Each row was made from one path, in order. Every step used is in the known rows, and no mark comes twice. Write each row's path.
In the rows, 128 means zero.
Known rows:
J > F > M > Z > B: [143 109 124 137 121  95 140 134 125 125 143 107 128 214 112 111  93 169
  86 111  53 117 151  99 117 163 106 156 171 187  93 127 147 136 128 157
  87  95 133 134 115 144 111 103 153 137  54  93 129 130 168 109 145]
B > E > Y > Z > M > P: [128 130 150 130 164 120 188 152  86 116 100 177 163 173 143 182 122 119
 114 130   8 113 151  97 143 139 103 125 109 105  77 130 155 149 133 132
 137 163 140  70 111  93 113 113 156 143  98 126 122 132 126 125 124]
J > F: [138 119 124 129 145  99 150 136 155  92 102 112 146 173 125 111 106 149
 109 129  86 125 142 104 143 146 122 169 151 141 116 129 137  96 123 142
  89 121 129 149 106 109 123 110 133 129 125 122 130 140 131 105 161]
S > M > Z: [129 123 117 138 143 134 108 146 133 151 134 143 116 171 103 143 106 157
 115 163  77 137 148 118 110 101 117 106 162 151 107  67 150 125 135 131
 143 155 113 115 136 149 138 106 171 154 157 103 118 142 154 124 122]
F > M: [142 118 129 129 121 119 150 135 115 154  88 125 136 129 110 161 129 137
 104 122  86 133 144 111 123 120 121 121 169 139  76 103 158 166 107 158
 109 106 137 174 138 143 116 103 114 165 117 124 120 131 160 118 142]
S > M > P > B > Z > R: [147 131  97 150 147 144 154 113 133 124  86 141 123 142 144 143 108 139
 135 171 152 110 176  65 103  89 139 165 140 154 103 122 163 146 133 155
 130 168 135 170 156 156 124 145 155 127 193  88 140 130 132 117 131]
S > M > Z > R: [139 124 117 146 156 142 124 145 119 160 118 139 122 149 113 139 117 156
 117 147  95 144 155 113 125  96 113 122 142 158 110 100 158 143 129 131
 139 141 118 158 155 172 134 112 184 159 148  91 128 151 155 115 114]
Y > E > R > H > B > F: [168 136 115 137 119 166 132 124 130 151  70 121 146 140 113 105 119 148
 112 159 113 137 111 169 202 161 138 150 139 126 122 117 125  67 114 167
  99 111 127 104 115 116 116 105 111 145  70 144 117 106 136 103 194]
H > B > E > R: [135 121 124 124 105 170 141 147 146 126  77 143 135 143  81 160 111 141
 123 146  96 120 162 133 197 163 118 107 139  89  81 123 132 146 122 161
 115 110 140 112 128 113 103 100  99 152  71 122 131  97 142 113 155]
Y > E: [138 133 125 139 136 174 151 139 125 157  84 122 143  98 149 132 131 146
 115 123  67 142 140 137 121 109 103 155 144 137 117 105 155  70 109 155
 147 146 115 204 126 116 139  98 121 156 148 140 122 156 133 110 144]
E > R: [138 132 120 131 129 128 175 135 133 128  67 145 128 105  94 155 120 129
 122 146 108 121 156 133 178 133 121 128 142 113 124 107 132 142 119 165
 133 138 129 111 122 112 134 117 116 154  86 140 132  99 145 131 178]
B > Z > R: [132 131 117 135 142 145 155 131 128 114  86 145 114 155 131 131 120 121
 130 139 123 127 162  77 148  89 135 145 143 137 110 154 145 147 107 145
 137 165 131 233 154 164 125 132 134 149 133 118 135 120 139 107 161]
X > B: [125 125 127 128 163 136 147 114 158 122 117 132 134 122 131 159 116 124
 113 157  91 142 145 115 115 105 139 146 163 105 144 139 141 110 110 161
 123 109 128 141 134 152 103 124 134 154 165 117 134 130 143 105 149]
Z > M: [138 125 138 122 141 111 180 146  97 139 108 141 135 162 116 129 131 121
 117 112  49 124 145  96 124  99 117 154 120 120 123 115 140 129 108 129
 112 155 116 110 109 107 117 110 163 137  98 122 118 139 139 129 148]
H > M > P > B > E: [129 122 117 133 138 146 146 135 116 150  97 136 145 133 140 148 109 160
 122 125  93  91 182 115 103 132 131 135 119  84 116 122 166 158 145 162
  82 124 142 116 147  91  99 135 130 136 180 128 118 129 125 118 130]
S > M: [139 122 121 141 147 139 124 146 143 148 101 133 141 133 109 143 124 131
 126 148 110 140 138 105 129  96 129 123 158 142  99  89 152 115 125 131
 142 146 124 136 129 134 137 104 136 150 158 106 125 144 146 124 126]
Z > M > P: [147 136 129 121 151 106 202 137  88 128 103 164 130 173 135 136 122 158
 116 130  34 109 140  92 107 103 122 162 140 114 117 105 151 129 115 118
  92 169 106 113 117 102 107 124 161 127 110 123 121 151 123 126 147]
S > M > Z > R > H: [154 128 110 149 144 139 113 134 119 160 118 129 119 174  95 130 116 159
 109 153 114 139 136 116 134  94 126 111 130 142 105 111 147 143 134 130
 120 153 119 149 144 186 126 110 184 161 150  95 118 138 149 102 133]
E > Y > H: [136 119 152 122 158 107 121 136  95  90 107 129 149 157 139 143  95  92
 125 150  76 153 142 123 137  79 113 109 125 149  83 122 153 134 116 141
 166 161 150  68 119 122 143 116 154 162 104 156 113  96 139 144 138]
R > H > M > Z > B > F: [149 120 123 137 127 110  89 135  97 169 149 129 123 233 112  64  97 170
 102 117  87 121 122 140 146 140 145 115 141 123 141 138 128 114 136 123
  63 122 126  80 128 140 100 129 160 138 104 125 105 111 152  99 167]
H > B: [146 118 130 118 110 134 110 136 144 144  97 131 133 176 110 148 101 133
 119 137 101 146 149 121 151 111 117 117 156 101  90 124 139 130 116 136
 110 126 127  99 151 124  94 119 134 140 117 126 122 130 144 117 167]
M > Z > B > F: [130 118 130 133 163 121 127 138  78 139 136 149 103 197 144  81  99 169
 104 136  37 130 151 124 144 146 117 142 151 180 137 109 129 122 118 106
 115 110 119 111 134 150 122 116 152 142  99 113 130 126 158 102 138]
R > S > M > Z > B: [130 117 116 161 122 160 136 147 155 179 120 135 127 171 117 133 112 162
 114 143 104 139 142 106  96 100  94 116 151 182 136 117 129 110 122  98
 140 153 114  81 137 150 133 122 146 159  96  90 120 163 160 140 132]
Z > M > P > B > H: [145 126 117 127 135 129 199 118  73 109 107 140 121 169 142 104 118 147
 120 128  90 101 159  79 107  92 132 191 101 123 131 115 152 115 125 133
 121 176 119  60 112 105 106 141 197 120 107 126 118 134 121 131 156]
E > Y: [141 121 144 128 138 115 132 142 112 124  81 147 147 147 127 162 104 111
 126 165  72 143 150 128 141  95 108 130 133 112  94 130 140 135 116 156
 149 164 144 112 122 122 119 110 145 140 107 142 121 123 139 131 155]
P > B > Z > R > H > M: [146 123 101 140 103 133 124 109 117 140 101 109 117 164 116 110 105 101
 128 131 182 103 177  78 122  83 151 138 101 106 134 177 143 167 130 192
  98 143 146 153 153 151 106 151 156 132 168 126 119  92 142 112 179]
J > F > B > H > M: [140 108 119 120 130 124 120 154 177 108 132 123 157 191 119  67  98 138
 120  64 127 145 123 124 143 125 128 152 161 142 110 145 149  88 144 149
  99 124 132  86 114 104 112 117 138 139 119 138 114 147 145 104 142]
B > E > Y > H > M: [121 113 154 127 153 143 113 156 108 103 116 129 162 152 129 141 108 108
 127 117  65 134 156 137 149 122 116  88 112 114  72 136 165 144 132 149
 141 147 161  86 117 102 134  98 136 176 103 150 108  96 136 136 110]
Y > E > M: [143 130 129 151 122 174 132 144 131 168  80 113 148 106 133 143 126 146
 120 146  83 142 131 144 118 109 117 138 134 135 105 102 162  59 117 165
 146 142 122 210 105 134 139 114 131 162 152 123 127 187 136 119 151]
B > H > M > Z > R > S: [132 116 118 147 127 162 131 156 133 158 134 138 119 173 118  91 107 171
 115  96 139 132 141 140 140  88 116 125 108 123 148 152 149 125 131 105
 124 166 115  82 166 135 117 153 199 164  71 134 103 153 141 143 157]
X > B > P: [128 127 121 136 157 159 169 109 180 114 129 138 118 145 135 144 127 134
 117 154  81 150 144  90 130 107 149 155 154  78 104 142 136  99 122 154
 143 142 108 116 137 165  97 126 103 149 158 107 129 119 136 112 147]
P > B > H > M > Z > R: [136 111 110 140 127 147 125 132  91 148 126 114 114 149 129  89  99 139
 117 105 152 117 184 117 133  92 125 145  81 118 151 149 162 151 143 162
 137 134 133  76 165 136 110 156 220 147 136 130 116 115 146 131 150]
H > B > F > M > Z: [147 109 133 113 130 107  89 135 106 152 132 142 113 217 114 128  97 153
  98 154  63 145 138 139 151 157 131 122 174 153  79  93 143 156 114 132
  71  63 134  93 158 149  93 117 144 150  84 119 116 126 167 105 154]
Y > H: [126 122 136 121 160 119 127 132 105 101 114 110 129 143 140 125 112 115
 117 118  96 147 146 110 135  88 123 108 135 162 104 109 155 127 119 124
 146 132 130 103 129 122 149 123 138 176 143 148 115 100 138 131 138]
E > M: [142 122 130 139 119 133 126 146 124 150  89 128 129 145 107 157 116 134
 124 159 107 135 138 124 131 103 131 118 138 120 103 104 148 113 123 149
 124 134 130 168 111 146 129 133 137 157 153 115 128 166 141 117 160]
R > H > M > P: [161 137 115 134 117 119 126 128 128 158 108 139 139 183 106 124 106 173
 111 130 116 111 119 128 122 103 148 111 146  67 114 132 145 133 140 135
  54 164 122 115 135 114  92 139 139 137 151 139 101 124 123 109 176]
F > M > P > B: [148 124 115 133 121 119 168 108  94 146  75 123 125 125 137 175 111 148
 107 146 101 105 168  96  86 120 126 149 155 139  83 103 167 190 123 179
  92 108 141 147 149 134 105 131 122 148 154 118 124 127 145 118 140]
B > H > M: [137 116 124 132 128 144 114 154 129 134 127 130 133 157 108  82 104 150
 126  97 134 135 132 132 162  96 138 131 130  93 123 127 156 100 135 127
 133 174 125  86 140 103 115 133 169 147 102 145 106 123 138 129 162]

Which path is each row?
[144 110 123 129 141 113 144 110  72 140  86 105 132 133 147 125 125 113
 109 151 108 118 165 109 122 144 141 165 133 166 118 108 147 167 111 171
  88  56 155 133 138 138 117 125 120 149 151 122 125 113 156 104 142] : P > B > F > M
[161 129 112 135 107 159 126 122 126 150 127 137  94 229 105 114 108 160
 103 144  99 149 145 111 163 104 122 117 124  85  75 150 129 149 135 133
 110 147 103 108 168 188  88 128 162 143 107 114 113 114 141  99 169] : M > Z > R > H > B > P
[148 119 119 133  80 165  76 135 128 138 121 122 111 238  70 139 101 161
 106 174 100 130 131 131 153 139 132  78 126  86  67 119 129 128 137 149
  92 130 130 140 111 167  90 113 142 161 120 114 109 132 143  90 166] : R > H > B > E > M > Z
[142 107 119 139 114 115 133 135 121 104 150 107 123 216 112  75  93 180
  90 108  80 121 142  97 142 157 116 164 164 188  92 128 151 108 134 145
 115 131 132 113 113 145 114 107 175 138  24 100 125 122 164 109 152] : J > F > M > Z > B > H
[112 126 113 124 144 140 137 108 176  92 132 143 114 157 123 151 106 113
 123 176 109 131 149  81 114  99 157 145 172 112 137 145 135 107 108 165
 136 149 128 172 136 161 105 132 128 150 161 118 134 113 144 110 161] : X > B > Z
[140 117 126 145 166 133 106 144 100 154 143 143 120 194 127  94 107 166
 114 148  63 139 141 113 141 131 127 131 157 201 119  89 141 107 131 104
 128 130 122  93 131 156 132 106 162 143 116  85 131 137 163 111 116] : S > M > Z > B > F
[143 112 122 134 157 114 148 111  51 152  95 111 113 145 154 122 126 127
 102 146 100 117 181 115 120 144 131 171 118 180 126 119 155 196 111 172
  87  43 150 158 163 170 119 133 165 159 139 111 129 117 162 103 132] : P > B > F > M > Z > R
[136 112 119 126 123  92 135 134 135 116 137 113 129 205 106 133 101 164
  89 127  58 121 148 112 114 158 113 146 175 164  92 103 151 145 129 164
  78  95 129 147 123 134 121 103 155 145  91 109 119 135 158 114 147] : J > F > M > Z
[152 118 110 131 131  94 171 109 128 105  95 102 142 164 139 143 101 158
 100 143  99  98 163  89  99 154 128 186 158 161  91 120 162 148 131 178
  61  98 146 139 122 119 105 127 136 129 127 105 130 132 136 111 156] : J > F > M > P > B
[143 126 117 130 108 119  89 143 121 167 143 133 117 209  87 116 100 160
 102 128  98 123 129 142 121 106 133  88 139  81 128 119 140 140 142 142
  78 150 117  94 134 127 102 126 169 151 136 140  93 118 144 110 170] : R > H > M > Z
[148 123 119 139 100 124  93 142 116 177 150 124 121 218  89  96  94 165
 102 106  96 120 131 128 131 113 125  92 138  99 130 139 134 127 143 140
  85 157 118  82 130 136  97 125 170 141 109 123 102 115 153 109 166] : R > H > M > Z > B
[131 121 108 140  98 161 148 128 118 142  78 100 141 117  88 141 125 120
 121 135 149  85 177 129 159 154 139 124  84  74 126 138 136 170 144 208
 102 103 155  99 114 106 109 115 112 153 141 136 116  75 140 112 155] : P > B > E > R > H > M
[131 125 105 140 103 168 172 118 103 119  58 103 132 102  97 147 132 124
 118 166 140  96 179 115 167 152 133 138  86  95 118 126 127 162 130 201
 122 108 152 131 102 128 119 109 101 157 134 132 126  71 137 100 156] : P > B > E > R > H
[124 118 124 125 133 114 106 156 130 169 149 144 120 183 107 133  97 157
 110 114  65 127 159 143 106 108 118  91 148  97 131 103 154 150 141 141
 100 128 116  90 156 108 111 131 179 146 133 138 104 134 151 137 148] : H > M > Z
[143 119 108 146 101 164 114 133 195 148  95 142 131 188 108 141 104 122
 137 155 168 147 147  84 138  83 126 121 153 145  92 162 134 129 110 120
 119 159 131 129 171 168 110 137 135 145 100  90 126 144 149 135 165] : H > B > Z > R > S > M
[121 112 132 132 130 159 145 127  90 111  68 115 148 112 135 161 118 100
 126 167  91 114 195 106 128 127 105 148  91 108  94 134 144 167 123 189
 149 120 165 133 118 121 119 102 129 148 155 134 129 105 135 114 125] : P > B > E > Y
[138 113 118 128 134 160 120 153 124 164 134 154 123 169 124  86 104 141
 120  63 115 158 141 134 132  86 114 116 140 130 112 138 159 146 138 143
 135 138 123 119 165 150 109 131 166 173 129 145 110 153 158 106 118] : F > B > H > M > Z > R
[147 123 120 164 146 158 166 141 158 178  64 128 148 109 129 146 142 135
 126 127 147 145 142 107 130  84 109 144 125 160 125 153 143 130 105 109
 120 134 128 160 158 162 134 126 132 171 130  98 129 175 142 129 133] : Z > R > S > M
[148 125 102 148 144 156 139 121 125 118 100 129 131 128 132 123 105 162
 128 164 149 119 151  93 116  92 142 166 134 139 107  93 162 104 146 137
 144 176 128  83 131 132 124 136 169 133 169 109 127 135 127 121 134] : S > M > P > B > H
[125 109 109 131 116 141 112 133  99 141 142 114 113 169 118  93  92 139
 117 120 133 115 178 120 115  96 127 135 100 112 151 116 155 126 149 161
 140 137 131  44 146 114 114 148 205 141 133 141 106 109 147 137 153] : P > B > H > M > Z
[118 125 119 122 151 125 166 114 157  90 145 155 118 186 119 136 116  99
 124 161  83 125 144  65 101  92 158 162 154 117 144 142 136 109 106 154
 129 162 120 137 112 145  98 124 159 138 126 108 129 119 146 123 158] : X > B > Z > M
[137 125 123 150 124 174 123 144  97 138 101 121 115 176  96 145 127 165
 110 156  94 124 146 123 152 138 127 109 100 109  82 128 146 153 133 150
 109 130 135 234 113 187 118 113 148 187 142 105 125 154 138  83 136] : B > E > M > Z > R > H
[109 122 110 154 128 191 168 154 155 134  88 144 127 130  86 173 131 163
 119 171  98 115 159 135 147 159 106 106 131 139 118  86 129 142 130 134
 143 129 127 123 115 130 145 100 108 183  72 112 121 124 148 136 128] : B > E > R > S > M > Z
[127 116 119 127 130 144 108 158 122 137 155 141 115 188 104  88  96 168
 114 107 101 130 142 140 147 100 128 113 134 105 133 109 156 107 144 123
 138 172 112  71 147 110 114 137 201 150  91 146 101 128 144 132 156] : B > H > M > Z
[145 117 113 122 140 123 134 147 171 102 129 137 153 198 135  73  89 167
 118  78 111 133 121 118 131 123 131 160 169 132 102 137 156  91 151 141
  82 151 127 100 125  98 101 130 138 132 123 135 115 157 132  98 143] : J > F > B > H > M > P
[149 128 105 139 124 133 179  99 101 135  73 131 114 140 142 163 114 139
 116 148 128 102 180  66  98 109 134 155 149 151  82 136 170 202 114 182
  98 124 144 207 166 164 105 147 134 147 142 108 134 120 145 109 152] : F > M > P > B > Z > R
[136 123 103 157 128 158 162 121 158 156  79 127 137 122 141 161 121 154
 125 174 147 119 155  95  70  88 116 152 138 152 133 111 141 124 127 118
 116 140 126  83 140 124 127 145 124 150 172 104 121 166 131 142 143] : R > S > M > P > B
[110 121 127 129 166 170 155 122 156 104 116 131 141 121 127 167 134 134
 113 155  73 131 155 110 131 142 138 145 149  93 119 137 144 119 110 159
 123 111 139 195 117 154 103 102 106 172 170 114 137 129 136  86 123] : X > B > E
[145 126 118 131 133 145 136 147 131 130 123 153 130 162 122  93  99 184
 122 109 119 118 129 127 149 100 143 137 142  90 116 119 164 101 145 114
 113 194 116  90 146  99 104 148 169 136 110 142 107 133 121 126 161] : B > H > M > P
[148 121 123 125 102 159 136 132 172 138 112 142 120 197 110 133 109 142
 124 135  92 152 148  98 160 115 125 121 151  73  49 131 134 111 127 130
 126 146 106  64 152 139  90 122 105 124 115 120 119 114 136 123 166] : H > B > P
[132 115 147 124 125 137 110 149 139 130 101 145 166 179 118 181 102 103
 120 134  62 143 156 118 186 147  98  91 123  96  53 146 143 146 131 150
 145 117 153  48 145 114  97 115 140 148  97 126 122 116 143 119 145] : H > B > E > Y > Z
[139 116 137 113 132 124  98 129 127 114 124 108 134 181 125 124  92 111
 117 119 105 159 146 115 147  90 122  95 142 149  82 123 153 123 117 125
 130 116 131  56 146 122 125 126 151 166 117 140 114 100 146 134 149] : Y > H > B
[130 119 133 126 165 110 108 147 101 141 155 120 121 175 136 111  95 130
 112  80  89 140 160 132 128  88 120  86 118 153 123 128 174 156 135 133
 117 119 129  70 165 134 134 144 200 175 119 138 105 112 150 146 125] : Y > H > M > Z > R
[144 123 148 123 164  93 113 139 108 115 122 144 152 171 144 139  81 124
 126 134  77 136 144 138 118  86 122  98 131 123  85 129 174 136 137 139
 123 173 147  20 135  95 125 142 171 147 103 154 104 105 129 160 140] : E > Y > H > M > P
[148 113 153 115 131 107  92 134 111 101 114 127 149 186 126 147  80  90
 126 152  88 165 146 129 151  86 112  99 134 138  66 132 150 127 118 142
 153 148 152  14 134 121 117 119 165 153  79 149 111  93 145 152 153] : E > Y > H > B
[155 132 114 163 152 156 183 135 152 167  63 145 145 117 147 158 130 162
 125 142 138 136 139 102 115  90 115 153 138 158 118 144 149 132 113  96
 106 157 122 165 164 159 125 142 133 160 130  94 130 185 128 127 138] : Z > R > S > M > P
[156 126 113 117  80 124 114 120 131 121 126 135 118 252  75 108 101 117
 120 150 118 126 122  81 138  89 150 118 140  90  96 140 119 118 116 140
  88 176 119  85 114 140  83 118 153 123  86 121 105 102 143 111 204] : R > H > B > Z > M
[130 121 133 123 193 120 137 115 137 110 120 137 132 143 154 131 119 130
 114 171  86 142 129 127 145 140 163 179 165 135 157 131 135  98 104 133
  93  79 133 142 131 155 106 127 123 152 160 117 136 126 139  90 150] : X > B > F
[137 116 115 151 134 162 109 149 119 143 150 137 110 185 107  83 103 172
 116 134 100 141 142 100 141 104 118 121 150 180 107  97 148  89 141 112
 178 195 114  80 125 156 132 109 189 148  91  92 127 130 160 120 124] : S > M > Z > B > H
[145 128 119 112 105 119 148 130 138 108 125 172 115 237 111 137  92 139
 127 148  74 115 147  70 118 103 134 140 161 109  87 123 139 122 117 129
  90 181 114  87 132 115  84 132 158 107  91 114 121 127 133 125 175] : H > B > Z > M > P
[154 139  93 139 122 140 169  89 107 106  75 130 105 169 143 130 102 144
 123 174 153  97 167  66 110  91 147 170 117 115 121 151 143 166 127 166
  91 164 134 188 150 159 104 157 143 129 178 123 130 105 119  95 177] : M > P > B > Z > R > H
[114 114 119 133 126 170 158 126 100 122  83 106 132 100 138 152 132 122
 120 142 101 107 193  97 128 133 118 148 101 115 112 121 145 156 124 177
 132 100 149 168 123 123 121 105 109 156 180 126 131 111 137 100 118] : P > B > E
[123 120 114 124 118 124 169 114  99 107 114 129 109 172 124 123 117  87
 129 147 104 100 184  52  93  84 133 161 103 134 132 125 136 149 118 173
 131 156 132 107 115 118 117 131 159 119 150 119 123 104 143 133 164] : P > B > Z > M
[136 114 122 119 133 116 143 138 170 108 103 123 152 169 135 113 109 126
 113 100  88 147 135 108 122 131 111 157 172 154 100 130 136 116 127 160
  92 101 130 154 113 121 119 106 101 142 155 131 127 152 146  90 133] : J > F > B
[169 124 127 146 102 165 115 132 128 151  73 107 138 172  89 136 126 146
 119 135 144 135 135 122 184 128 137 114 109  93  68 175 141 148 121 156
  83 118 144 198 129 188  92 119 131 162 126 100 130 142 136  81 162] : Z > R > H > B > E > M
